What can hang from each mark
Z453: Z567
Z625: Z33
Z524: Z33 Z235
Z464: Z33 Z567
Z340: Z567
Z846: Z896
Z325: Z235
Z567: Z340 Z453 Z464
Z773: Z235
Z33: Z161 Z325 Z464 Z625 Z773
Z210: Z33 Z235
Z896: Z846
Z161: Z235
Z235: Z161 Z178 Z773 Z846
Z178: Z33 Z235

Each row was made from one small tree. The marks that hang from a mark follow it in brackets, in the order of their numbers. Every link used is in the known rows. Write each row's tree.
(in the rows, 128 means zero)
Known rows
Z340[Z567[Z464]]: [109  78 120 111 120 105 137 127 145 157 149 186 130 108 117 103  98 126
 108 150 161 150 103 140 141 103  84 102 142 123 159 133 149 127 161 130
 106]
Z846[Z896]: [139 105 131 110 140 105 137 146 135 147 154 158 153 152 135 126 134 132
 112 130 161 117 152 115 135 165 111 107 145 131 171 128 147 135 151 132
  93]
Z524[Z33[Z325 Z464]]: [ 97 102 170  84 157  95 106 148 111 155 159 151 108 130 158 118 147 135
  82 121 153 104 129  99 145 169 111 109 136 119 139 143 136 142 137 128
 104]
Z773[Z235[Z161 Z178[Z33] Z846]]: [109 141 143 112 105 141 163 206 123 134  62 117 128  79 134 149 118  94
 166  85 161 130 137 139 136 163 146 105 168 141 130 136 106 149 189 115
 101]
Z178[Z235[Z161 Z846[Z896]]]: [147  88 142 121 113 130 135 155 114 133  90 127 137  97 158 147 159 119
 116  86 157 140 143 152 128 171 165  94 155 115 153 137 133 118 140 101
  78]
Z625[Z33[Z325]]: [118 120 145  92 143 119 144 127 117 153 157 162 131 134 160 135 133 158
  88 136 170 133 162 112 158 132 115 140 157 130 142 168 156 137 137 143
  85]
Z210[Z235]: [145 106 134 110 132  95 139 133 102 146 132 151 141 121 145 168 134 135
 100 119 174 139 127 139 123 127  97 135 166 126 155 154 149 135 180 149
  89]
Z210[Z33[Z625] Z235[Z161 Z178 Z773]]: [133 142 197 124  76 106 141 172 103 117  69 122 112  83 171 198 129 100
 175  98 142  89 129 120 127 168 158 110 161 128 121 171 149 171 166 123
  90]
Z325[Z235[Z161 Z178 Z773 Z846[Z896]]]: [161 134 151 132  93 150 158 192 120  92  49  89 130  97 163 153 125  87
 187 109 155 112 133 156 162 197 190  71 153 127 115 161 134 179 157 120
  83]
Z210[Z33[Z161[Z235[Z846]] Z325 Z464 Z625]]: [108 151 192  89  84 110  75 125 115 129 194 111 155 125 236 153 170 127
  82 101 119  64 133  78 162 147 163 113 105 119 101 227 184 175  92 107
 100]
Z340[Z567[Z453 Z464[Z33[Z325 Z625 Z773]]]]: [ 43  86 162 147  88  92 123 100 149 130 166 169 103  98  92 139  90 140
 100 144 105 128 112 119 212 119 131  90 117 128 159 150 209 129  84 106
 135]
Z464[Z567]: [118 121 144  95 146 127 130 146 118 146 131 184 137 121 126 139 124 141
 123 140 175 127 126 142 164 112  94 116 143 157 171 126 130 153 167 138
 113]
Z33[Z161 Z325[Z235] Z625 Z773]: [ 83 140 149 156 122  84  89  95  72 107 185  92 136 132 173 198 127 120
  86 112 138  91 109  94 195 210 162 125 115 136 130 218 204 192  72 112
 152]
Z235[Z161 Z178[Z33[Z325]] Z773 Z846[Z896]]: [110 143 164  99  98 133 172 197 141 111  79 106 130  62 148 141 129  94
 173  89 143  92 167 134 150 197 200  67 152 111 103 146 121 158 127 113
  80]
Z33[Z325 Z464 Z625]: [ 74 120 183  93 140 106  85 126 111 156 204 133 132 139 159 147 151 108
  72 125 131  92 145  98 150 178 131  99 124 136 148 169 174 160  97 101
 125]
Z235[Z161 Z178[Z33] Z773 Z846[Z896]]: [128 132 162 101  93 135 173 207 146 126  54 123 133  70 134 135 132  89
 191  90 156 105 159 139 137 189 177  64 155 134 120 128 104 152 155 120
  81]
Z464[Z33 Z567[Z340 Z453]]: [103  84 156 106 131 139 160 132 152 143  97 206  99  95  83 121 112 159
 137 146 111 157  96 132 200  90  77  97 133 162 176 107 153 101 168 152
 123]
Z453[Z567[Z340 Z464]]: [146  77 126 124 104 130 130 120 165 128 147 168 137 133 101 104  93 141
 129 176 130 150  80 122 127 121  71  94 128 122 168 107 159 108 171 136
 117]
Z896[Z846]: [123 111 143 111 151  87 136 130 143 162 115 160 152 124 147 149 139 134
 110 145 189 118 141 126 148 127  93 132 164 144 158 161 133 149 161 149
  80]
Z567[Z340 Z453]: [123  87 135 114 148 113 141 118 150 171 116 152 111 120  96 110 120 163
 100 145 115 175  91 136 147 116  98 114 131 134 174 136 165 110 162 159
 115]
Z210[Z33]: [143 126 147 104 126  87 141 139 137 154 123 159 155 129 164 133 132 153
 113 127 167 116 150  95 143 123  83 132 161 126 162 151 150 128 175 159
  87]
Z464[Z33[Z161 Z625 Z773] Z567]: [ 60 122 187 130 105 110 102 132  91 120 169 181 129 123 121 187 126 116
 130 112 152  78 112  98 216 157 111 105 104 190 157 147 157 182 103  94
 152]
Z773[Z235]: [126 129 119 124 138 121 134 154 106 149 134 140 137 154 120 146 120 134
 115 130 162 138 130 124 131 141 111 126 154 145 159 139 146 148 183 142
 108]
Z340[Z567[Z453 Z464[Z33]]]: [ 90  65 132 128 104 119 161 130 171 148 128 204 101 101  92  99 105 150
 117 143 127 171 100 135 168  76  72  90 146 132 166 129 163  91 159 140
 108]
Z33[Z325 Z464[Z567] Z625 Z773[Z235]]: [ 57 145 177 116 120 124  68 126  78 116 179 151 126 142 117 176 105 104
 108 149 124  68 152 123 208 168 187  98  96 154 166 127 183 189 100  85
 159]
Z625[Z33[Z161 Z464]]: [109  98 170  88 134 133 105 130 105 154 182 188 127 151 166 123 154 125
  86 118 152 117 138 105 151 141 104 121 120 153 143 164 144 138 136 114
 115]
Z210[Z235[Z161]]: [145  93 149 117 120 109 135 151  91 144 106 134 116 104 158 168 137 131
 102  91 174 142 115 145 134 139 110 142 173 127 152 155 147 138 179 131
 101]
Z340[Z567[Z453]]: [100 109 125 112 141 103 140 119 140 174 123 168 120 115 103 105 110 145
  93 139 141 168 105 152 151  92  93 127 133 127 174 147 145 138 154 149
  99]
Z524[Z235]: [132 103 132 101 140 113 122 139 122 179 115 151 120 129 127 124 136 136
 118 130 173 158 107 126 154 141  99 132 146 117 159 159 141 143 154 131
  97]
Z464[Z33]: [118 102 152 110 131 113 155 159 132 149 135 168 133 134 134 140 139 135
 113 109 170 125 143 102 157 135  64 114 171 155 158 140 141 128 167 150
  96]
Z340[Z567[Z453 Z464[Z33[Z161 Z773]]]]: [ 69  69 138 154  92 103 130 113 142 126 155 194 102 106  88 120  92 142
 105 125 118 142  81 129 202  98 101  95 114 137 157 142 181 123 124 119
 139]
Z340[Z567[Z453 Z464[Z33[Z773]]]]: [ 86  67 140 144  96 100 144 118 161 138 124 196 107 106  77 111  84 147
 115 145 128 150 112 140 199  86  96  95 134 135 174 117 181 109 141 135
 122]
Z340[Z567]: [111 112 130  97 139  95 136 130 122 169 137 168 140 121 130 114 105 120
  97 133 171 136 119 133 145 117  83 128 144 129 166 144 126 158 155 143
  92]
Z464[Z33[Z325 Z773] Z567[Z340 Z453]]: [ 81  98 164 122 129 120 138 113 137 120 118 178  98  91  81 141  86 163
 115 148 102 123 117 131 243 110 128 102 119 142 174 113 189 127 121 143
 136]

Which tree is each row?
[ 91 128 162 156 104 109  96 152  80 144 117 104 117 144 117 176 115 116
 115 109 155 108 124 123 171 186 160 132 131 165 163 144 169 183 134  98
 147]  Z33[Z625 Z773[Z235[Z161]]]
[ 59  76 160 151  84  95 125 110 154 145 141 184 107 106  76 132  95 134
 120 145 117 140 104 127 199 111 107  88 118 152 173 135 191 121 111 112
 135]  Z340[Z567[Z453 Z464[Z33[Z625 Z773]]]]
[ 95  42 141 140 107 131 148 122 162 135 151 186  90 103  95 112 122 160
 117 129  88 172  56 108 168 112  75  80 120 142 147 143 185  75 152 134
 140]  Z567[Z340 Z453 Z464[Z33[Z161]]]
[ 56 130 188 133 123 105  67 163  71 120 164 136 101 154 126 165 118  79
 138 110 129  63  99  96 152 227 164  95  85 158 131 140 135 201 117  72
 149]  Z524[Z33[Z161 Z464 Z625 Z773[Z235[Z178]]]]
[124 128 168 119 126 142 145 198 117 134  79 120 101 111 135 141 123 101
 155  99 161 111 123 147 135 166 147  97 165 149 127 142 120 185 166 136
 101]  Z235[Z161 Z178 Z773]
[159 143 134 122 109 122 150 147 112 126  68  96 148 110 150 156 142 126
 151 132 172 148 124 151 161 141 143  94 157 141 114 185 151 166 166 169
  83]  Z325[Z235[Z773 Z846]]
[122  44 143 116 108 120 156 139 163 141 133 188 116 108 107 115 113 141
 127 142 130 147  99 101 159 125  63  78 154 143 154 115 168  81 173 145
 117]  Z567[Z340 Z464[Z33]]
[117  84 182  80 130 137 102 109 117 147 125 220 121 122 113 119  98 127
 120 170 139 103 150 134 215 121 133 109 103 162 182  92 151 136 138 121
 131]  Z625[Z33[Z464[Z567[Z340]] Z773]]
[136  64 140 126  88 140 152 134 172 115 138 187 128 130  97 110  98 136
 146 161 125 139  90 102 150 118  47  83 143 134 165  99 159  91 175 137
 112]  Z453[Z567[Z340 Z464[Z33]]]
[122  66 141 136  84 141 138 129 153 103 170 184 123 127 111 117 106 131
 135 142 114 133  60  88 150 131  49  86 121 137 146 123 159 104 157 120
 130]  Z453[Z567[Z340 Z464[Z33[Z161]]]]
[ 88 111 177 104 131 112  85 109  90 130 204 161 127 148 163 142 129 130
  61 118 144  83 158 102 194 160 156 127 110 134 136 168 177 164  92 105
 129]  Z625[Z33[Z161 Z325 Z464 Z773]]
[ 88 137 133 121 130 137 163 188 115 120 106 123 107  91 141 156 105 104
 137  84 139 111 148 116 138 184 154 115 172 122 132 144 129 146 158 123
 120]  Z773[Z235[Z161 Z178[Z33[Z325]]]]
[105  93 164 119 128  89 100 145  88 160  82 116  74 100 137 133 121 151
 107 102 174 126  90 117 202 188 150 150 134  99 136 154 141 166 118 105
 116]  Z524[Z33[Z325 Z773] Z235[Z161]]
[103 131 187 112  95 117  52 128  99 140 184 109 150 151 181 159 159 105
  85 100 141  69 124 116 172 164 171 105  91 159 124 191 169 205  88 100
 130]  Z33[Z161[Z235[Z846]] Z464 Z625 Z773]
[147 132 175 111  90 136 151 196  97 117  52  98 116  72 147 179 128  93
 165  93 170 124 114 180 133 145 168  96 168 129 105 159 122 182 186 122
  69]  Z210[Z235[Z161 Z178 Z773 Z846]]
[136 130 220  97  51 106 107 154  97 137  73 111 133  77 183 182 164  99
 145 101 140  94 136 127 153 145 169  98 139 127 115 177 164 156 157 105
  89]  Z210[Z33[Z464 Z625] Z235[Z161 Z773 Z846]]
[ 61 102 181 109 122 131 138 114 139 139 138 179  92  85  98 149 117 151
 124 147  87 137  96 112 211 123 110  94 111 154 164 142 183 119 113 123
 135]  Z464[Z33[Z325 Z625] Z567[Z340 Z453]]
[147 100 127 114 127 117 138 136 123 134 116 141 160 115 144 148 152 124
 118 112 155 138 157 146 118 160 152  83 148 113 155 135 136 115 141 119
  64]  Z178[Z235[Z846[Z896]]]
[126 115 126 122 153  89 140 131 101 128 115 123 114 117 172 149 134 154
 109 126 170 135 111 104 159 177 111 131 156 115 125 180 148 141 147 160
 101]  Z524[Z33[Z325[Z235]]]
[ 97 153 169 118  88  98  82 132  88 104 167 110 157 129 168 159 114 120
  90 116 123  68 148  97 200 154 182 117 104 106 122 170 193 175 126  97
 116]  Z210[Z33[Z161 Z325 Z464 Z773[Z235[Z846]]]]
[ 79 100 143 152 110 139 131 122 106 109 115 186  94 114  64 150  82 149
 142 136  91 134  81 129 228 118 130 105  93 168 168 109 174 137 154 128
 160]  Z464[Z33[Z161 Z773[Z235]] Z567[Z340 Z453]]
[134  98 150 118 121 129 134 154 102 147  77 117 125  85 158 156 161 126
 102  81 168 158 123 161 131 142 142 109 169 128 141 152 127 127 153 118
  86]  Z178[Z235[Z161 Z846]]
[116 116 152 121 126 104 115 117  94 143 163 168 135 150 142 149 127 147
  94 119 175 114 137 112 180 147 122 145 123 157 150 160 154 161 126 127
 117]  Z625[Z33[Z161 Z773]]
[124  47 126 142  96 150 145 121 173 129 146 182  85 121 127 111 130 177
 114 121  83 159  63 111 159  98  96  91 125 143 135 163 188  85 151 161
 134]  Z567[Z340 Z453 Z464[Z33[Z161[Z235]]]]
[ 66 161 150 117 100 121 133 175 108 130 138 121 147  98 131 178 130  81
 164  92 142 113 111 108 126 190 148  89 119 156 114 174 121 170 141  93
 116]  Z773[Z235[Z178[Z33[Z161 Z625]] Z846]]
[121 106 151  95 150 109 127 175 124 167  84 158  89 113 126 119 123 122
 159 124 179 143  85 119 139 174 101 122 142 113 140 142  97 158 166 120
  83]  Z524[Z33 Z235[Z178]]
[155 131 154 104 116  92 151 154 123 119 111 158 147 105 173 173 111 122
 139 117 159 101 147 117 122 131 104 129 173 105 149 152 144 140 197 147
  70]  Z210[Z33 Z235[Z178]]
[171 149 141 105 102 151 149 191 149 115  98 117 149 137 160 133 133 110
 174 124 153  88 158 151 125 155 191  74 143 132 113 152 127 191 156 150
  55]  Z161[Z235[Z178 Z773 Z846[Z896]]]
[ 87  59 208  75 114 130  78 142 101 184  71 184  51  76 123 112 137 110
 154 135 126 134  45 113 196 182 122 101  84 142 158 121 118 138 130  68
 146]  Z524[Z33[Z464[Z567[Z340]] Z625] Z235[Z161]]
[127 157 136 131 105 133 144 160 102  67 130  83 144 104 175 168 123  93
 161 115 132  91 123 132 164 208 205  65 123 107  83 199 159 195 112 115
  88]  Z33[Z161 Z325[Z235[Z178 Z773 Z846[Z896]]]]
[ 99 112 164 105 132 149  97 153 108 109 118 179 114 126  88 137  62  79
 153 160 112  77 130 148 194 157 165  82 104 153 175  73 147 174 163 105
 146]  Z33[Z464[Z567[Z340]] Z773[Z235[Z178]]]
[139 115 144 134 136 137 144 174 111 113  84 115 110 110 174 154 117  99
 136  97 165 127 114 136 154 179 124 119 175 139 144 168 139 163 167 130
 120]  Z325[Z235[Z161 Z178]]
[ 75 138 180 129 123 120  78 161  99 125 160 130 129 164 116 168 103  67
 129 129 130  67 152 119 155 200 173  90 114 160 160 122 162 195 128  87
 140]  Z33[Z464 Z625 Z773[Z235[Z178]]]
[ 89 134 195  89 118  87  92 120 126 147 184 142 146 129 185 146 147 121
  85 126 124  75 161  69 159 163 126 111 130 119 148 176 184 144 108 110
 113]  Z210[Z33[Z325 Z464 Z625]]
[150 147 126 116 102 126 186 173 147 100  57 122 159  84 145 154 127  90
 208 120 152 116 169 133 143 193 174  57 155 127 116 153 123 147 156 152
  77]  Z325[Z235[Z178[Z33] Z773 Z846[Z896]]]
